What can hang from each mark
G: E S
F: X
S: C G
C: F
E: G X
L: X
X: E F L S

Each row was made from one small tree. The marks that hang from a mark follow it in brackets, in alphabetical order. Every link used is in the known rows. Write each row's tree.
Known rows
F{X{S{C G{E}}}}: [-0.67  0.65  0.58  0.78  0.18  0.66  2.32 -1.35  1.56  0.12 -0.43 -2.02
  2.93  0.10  0.41  2.65  1.49  3.19  0.85 -1.77  0.27  2.77 -0.24]
S{G}: [-1.24  0.92  1.33  2.64 -1.45 -0.83 -1.03  1.70 -0.09 -1.88  0.93 -2.02
 -2.74 -1.62  0.47 -0.37 -1.04  2.83 -3.08  1.71 -1.39  1.25 -1.40]
C{F{X}}: [ 0.40  0.27  3.36 -1.51 -1.61 -0.27 -0.27 -0.47  1.01 -2.67 -0.58 -0.26
 -0.55 -1.02  0.01 -1.36  2.97 -0.67 -0.51  3.49 -3.69  2.24 -1.80]
S{G{E}}: [-0.83  1.07  2.29  3.19  0.16 -0.81  0.60  1.74  0.12 -1.90 -0.84 -1.80
 -0.66 -0.71  2.41  1.59  0.63  3.18 -1.21  1.13 -1.93  1.14 -1.80]
X{E F S{C}}: [ 1.88 -0.38 -1.00  1.84  3.33 -0.01  2.05 -0.08 -1.59  1.29  0.32  0.42
  0.18  2.52 -1.19  0.33 -1.66 -2.69 -0.16 -2.62 -0.02 -0.98 -0.79]
S{G{E{X{L}}}}: [-2.77  0.11  0.96  1.34 -0.92 -1.88 -2.20  0.53 -0.27 -0.19 -1.86 -1.34
 -0.35 -1.87  3.23  2.68  1.90  2.61  0.08  3.79  1.76  0.52  0.75]
L{X{F S{C G}}}: [ 0.79  1.34 -0.66  2.53 -0.25  2.80  0.08  1.30  1.79 -0.10  0.07  0.04
 -1.20  0.41 -2.66 -1.74 -2.46 -0.56  0.22 -0.83  0.15 -0.40 -1.71]
E{G X{F L S}}: [ 0.57 -0.84 -0.86 -2.16 -2.34  1.28 -3.01 -1.00 -0.09  1.29 -1.63  4.06
 -1.47  0.70 -0.11 -0.13  0.78  0.51  0.29  1.57  0.90 -4.75  2.90]
F{X{E{G} L S}}: [ 0.62 -1.21 -1.09 -3.98 -1.61 -0.42 -1.30 -0.58 -0.06  1.72  1.50  1.91
  0.85 -0.49  0.02 -0.28 -0.10  0.81  2.60 -3.59  1.11 -0.39  2.99]
L{X{S{G}}}: [-0.18  1.70  0.28  1.53 -2.08  1.73 -1.17  1.68  1.70 -1.03 -0.16 -0.24
 -0.80 -2.55 -1.84 -1.62 -3.14  1.76  0.03 -1.98  0.04 -0.34 -0.97]
F{X{E{G{S}} L}}: [-0.21 -1.75 -0.99 -4.11 -2.93 -1.89  0.73 -0.03  0.08 -1.08  3.69  1.67
 -0.85 -0.26  2.45 -1.64  0.84  0.62  0.19 -1.08 -0.09  2.44  1.85]
L{X{S{C G}}}: [-0.46  1.26  0.21  2.46 -1.05  2.42  0.32  1.30  1.37 -0.24  0.62 -2.83
  0.80 -1.92 -2.56 -1.34 -3.46  0.71 -0.17 -2.17 -0.10  1.26 -2.00]
E{G}: [ 0.85 -0.74  3.11  0.94 -2.74  0.73 -0.47  1.08 -0.63 -1.96  1.06 -0.16
 -1.62 -1.79  0.33 -1.65 -0.49  1.67 -2.86  1.43 -4.12 -0.65 -1.96]
F{X{E L S{G}}}: [-1.09  0.55 -2.85 -2.43 -0.42 -2.03 -1.76 -0.08  0.30  2.01  1.38  0.38
 -0.15 -0.26  0.10  1.03 -0.46  1.55  2.44 -3.39  3.83  1.91  3.33]
G{E{X{F}} S{C}}: [ 0.14 -0.84  1.49  2.52  0.86  0.09  4.35 -1.23 -0.41 -2.09 -1.17  0.47
  0.48  1.97  3.50  1.92  2.65 -0.95 -2.91  3.95 -1.05  0.99 -2.09]
C{F{X{E L}}}: [-0.15 -0.22  0.75 -3.26  0.37 -2.30 -1.41  0.30 -0.04 -0.19  0.70 -0.01
 -0.31 -0.45  0.46 -1.19  2.04 -2.53  3.11  1.40 -0.50  2.79  0.67]
C{F{X{E L S}}}: [ 0.10  0.57 -1.22 -4.26  1.19 -1.63 -1.53 -0.80  0.08  0.89 -0.18  1.10
  1.87  0.03 -0.74 -0.85  1.34 -1.98  4.27 -1.91  1.11  0.47  2.33]
E{G{S{C}} X}: [-1.15 -1.77  0.94  1.61 -3.57  0.64  1.54 -1.09 -1.14 -2.58  1.46 -1.80
  1.15 -1.77  2.23 -0.37 -0.29  1.72 -5.72  2.23 -2.42  2.27 -2.19]
E{G{S} X{F L}}: [-0.14 -1.70 -0.34 -1.97 -3.34 -0.11 -1.03 -0.43 -0.08 -1.29  0.54  3.48
 -3.03  0.72  2.57 -1.50  1.77  0.08 -2.58  4.14 -0.30 -1.54  1.53]
G{E{X{F S}}}: [ 1.31  0.43  1.21  1.75  0.72  1.20  1.28 -1.37 -0.01 -0.32 -4.28  3.49
  0.38  1.31  1.86  2.92  2.11  0.16 -0.30  1.63  0.01 -3.35  0.13]
X{E L}: [-0.24 -0.93  0.61 -0.85  1.47 -2.64 -0.19  1.20 -1.48  0.25  1.66 -0.71
 -2.07 -0.82  0.39  0.10 -0.73 -1.78  0.64  0.57  0.36  0.25  0.01]

Write each row's tree
[-0.77  0.44 -1.58  3.25 -0.44  1.05 -0.84 -1.06 -0.15  0.79 -1.23 -0.18
 -0.04  0.74 -0.08  1.67 -0.78  1.40 -2.57  0.93  1.59 -0.06  0.02] => E{X{F S{C G}}}
[ 0.67  1.79 -1.19  1.50 -0.39  0.65 -1.06  0.74  0.70 -0.25 -0.42  1.68
 -2.29  1.49 -0.83 -0.25 -0.89  1.91 -1.42 -0.80  0.21 -2.12  0.93] => X{F S{G}}
[ 1.06 -1.24 -0.15  1.44 -1.87  2.63 -0.49 -1.40 -0.67  0.53 -1.35  1.49
  0.81  0.67 -0.37  0.26 -0.23  0.75 -2.42  0.47 -1.02 -2.18 -0.40] => E{G X{F S{C}}}
[-0.04  1.15 -3.84 -0.03  1.79 -1.56 -2.27  1.59 -0.65  2.16  0.84  2.00
 -1.99  2.06 -0.04 -0.05 -1.82 -0.28  2.18 -2.76  3.27 -1.98  3.08] => X{E F L S{G}}
[ 0.12 -1.47  0.88 -3.07 -0.03 -2.54 -0.08 -0.40 -0.25  0.51  1.81  0.68
 -2.22 -0.53  0.91  0.48  1.38 -1.48  1.61  1.20  0.89  2.27  0.77] => F{X{E L}}
[ 2.09  0.55 -0.84  1.15  2.08 -0.36  0.78  0.39 -1.20  0.58 -0.37  3.17
 -1.35  2.19 -0.18  0.42 -1.38 -1.59 -0.06 -2.58 -0.02 -2.33  0.41] => X{E F S}
[-1.07  0.51 -0.48  0.07 -1.17  0.64  0.90 -1.44  1.50  0.05  1.02 -2.29
  1.04 -0.55 -1.66  1.10 -0.07  2.79 -1.16 -1.30  0.62  2.98  0.01] => F{X{S{C G}}}
[-0.82  1.15  0.38  2.91  1.86  0.32  1.82  0.41 -0.06 -0.07 -0.81 -3.50
  3.13  0.17  0.03  2.06 -0.47  2.56 -0.37 -2.51 -0.43  0.51 -1.27] => X{S{C G{E}}}
[-2.03  0.15  0.41 -1.96 -0.49 -1.31 -1.99  0.13  1.33 -0.52  1.17 -3.80
  0.06 -0.87 -0.91 -1.79  2.24  0.07  1.44  3.41 -0.42  4.41 -0.19] => S{C{F{X{L}}} G}
[ 0.07 -0.46 -0.65 -1.93 -0.16  0.19 -1.58 -1.63 -0.02  1.04 -1.96  3.45
 -1.98  0.83 -0.73  1.00  1.31 -1.14  0.01  2.95  2.39 -3.89  2.16] => E{X{F L S}}
[-2.31  1.81 -0.93  2.91 -0.50  0.64 -2.42 -0.53 -0.60  0.03 -1.73 -3.47
  3.66 -1.63 -0.42  0.14 -0.84  1.35 -2.05  0.19  0.45  1.89 -0.87] => E{X{S{C{F} G}}}
[-0.36 -1.32  1.33  0.48 -1.97  0.42  3.07  0.28 -0.52 -2.94  2.99 -2.50
  0.39 -0.59  0.51 -2.30 -0.76  1.24 -4.33  0.19 -3.80  1.65 -2.41] => E{G{S{C}}}
[ 2.02  0.00  0.05  0.93 -2.08  2.02 -0.76  2.05 -0.41  0.00  0.60  1.72
  1.11 -2.34 -0.61 -2.45 -4.08 -0.03  1.02 -5.28 -1.68 -1.09 -0.89] => L{X{E{G} S}}
[ 0.04  1.39 -1.52 -0.25  1.99 -0.12 -0.72  1.09  1.08  1.00 -1.73  1.80
 -1.16  2.55  0.30  0.97  1.30  1.16  2.81 -0.34  1.77 -3.23  2.24] => X{F L S{G{E}}}
[ 0.17 -0.69 -0.75 -4.11  0.65 -1.64  0.21 -1.45  0.01  1.78  0.97  1.63
 -0.02 -0.28 -0.43  1.04  0.40 -0.80  2.83 -2.26  2.25  0.26  2.61] => F{X{E L S}}
[-1.69 -1.00  1.39 -1.29 -0.46 -1.71  1.98 -1.20 -0.20 -1.83 -1.04  0.24
  0.58 -1.02  3.76  1.67  2.83  0.28 -0.87  3.75  0.92  0.15  0.24] => G{E{X{L}} S}
[-2.83  0.08 -1.73  0.30 -0.41 -0.48 -2.12 -1.25 -0.40  1.74 -0.36 -3.15
  1.40 -1.54 -0.83  1.54 -1.14  1.64 -0.79  0.46  3.69  0.51  1.43] => E{X{L S{C G}}}
[ 2.55  0.52  1.20  0.12 -0.68  2.86  1.01  0.61  1.83 -1.02 -1.26  3.84
 -2.71  0.32 -2.31 -1.92 -1.08 -2.11  0.73 -0.01 -1.29 -3.34 -1.19] => L{X{F S}}
[ 2.69 -0.19 -0.39  1.74  2.11  1.69  1.89  1.14 -0.01  0.91  0.31  1.29
 -0.23  0.83 -2.11 -1.30 -2.90 -4.10  1.45 -3.05 -0.03 -0.88 -2.03] => L{X{E F S{C}}}
[ 0.32 -0.28 -0.47  1.51  2.79 -0.54  2.31 -0.03 -1.73  0.96  1.24 -2.25
  2.23 -0.13 -1.40  0.90 -2.59 -1.31 -1.01 -4.00 -0.03  0.56 -1.26] => X{E S{C}}
[-0.33  0.54 -1.33 -1.61  4.03 -1.27 -0.68  0.41 -1.76  1.76  0.45 -2.83
  3.66  0.26 -2.02 -1.66 -1.18 -3.65  2.84 -2.52  0.83 -0.14  0.10] => X{E L S{C{F}}}
[-0.14 -1.10  0.86 -2.73  1.83 -2.09 -0.20 -0.19 -0.41  0.64  1.73 -2.71
  1.25 -0.20 -0.22 -1.13  1.82 -3.56  2.50  1.53 -0.13  3.99 -0.52] => S{C{F{X{E L}}}}
[-0.81 -0.64  0.90 -4.54  0.00 -1.28  1.95 -1.32  1.52 -2.00  1.92 -2.05
  1.10  0.18 -0.52 -2.64  3.38 -2.18  0.40  3.32 -1.01  3.89 -0.61] => G{S{C{F{X{L}}}}}
[-0.90  2.55  0.12  2.58  2.55  0.75  0.39  0.95  0.02 -0.46 -1.69 -4.13
  5.12  0.04 -0.16 -0.06  0.28  1.39  1.21 -1.99 -1.58  1.04 -1.39] => X{S{C{F} G{E}}}
[-0.23  0.38  1.90  1.73  0.14  0.57  1.17 -1.61 -0.49 -0.65 -3.68  0.82
  2.43 -1.36  1.94  3.37  1.22  1.67 -1.02  0.44 -0.23 -1.76 -0.30] => G{E{X{S}}}
[-0.49  0.48 -2.28 -0.57  1.60  0.20 -0.88  0.14  0.72  1.82  0.75 -0.83
 -1.41  2.25 -2.23 -0.54 -0.69 -0.05  0.75  0.08  2.03 -1.47  1.48] => X{F L S{C G}}
[ 2.27  0.05  1.16  0.77  0.86  3.36  2.21  0.43  1.59 -0.13 -0.28  1.06
 -1.01  0.54 -3.46 -1.85 -1.19 -2.97  0.47 -0.14 -1.31 -1.76 -2.41] => L{X{F S{C}}}
[ 1.66 -1.18 -0.37 -0.94  0.06 -1.16 -1.77  2.13 -1.23  0.84  1.66  2.71
 -3.47  1.63  1.03 -1.83 -0.43 -1.49  1.22  0.28 -1.18 -1.96  0.79] => X{E{G} F L}
[ 1.10 -0.55  3.06  2.61  0.21 -0.03  1.04 -0.15 -0.21 -1.53 -3.28  2.69
 -1.65  0.75  3.30  2.84  3.03 -0.10 -1.40  5.00 -1.77 -1.47 -1.63] => G{E{X{F}}}
[-0.10 -1.13 -0.94 -1.06  1.17  0.63 -0.26 -2.13 -0.16  1.84 -1.14  0.96
 -0.41  1.25 -1.53  0.91  1.12 -2.08 -0.17  2.78  2.35 -2.53  1.13] => E{X{F L S{C}}}
[ 0.09 -1.07 -1.62 -1.17  1.23 -0.05 -0.35  0.57 -1.82  2.17  2.28 -1.60
  2.28 -0.17 -1.34 -0.98 -2.56 -0.57  1.38 -4.37  0.56 -1.12  0.92] => X{E{G} L S{C}}
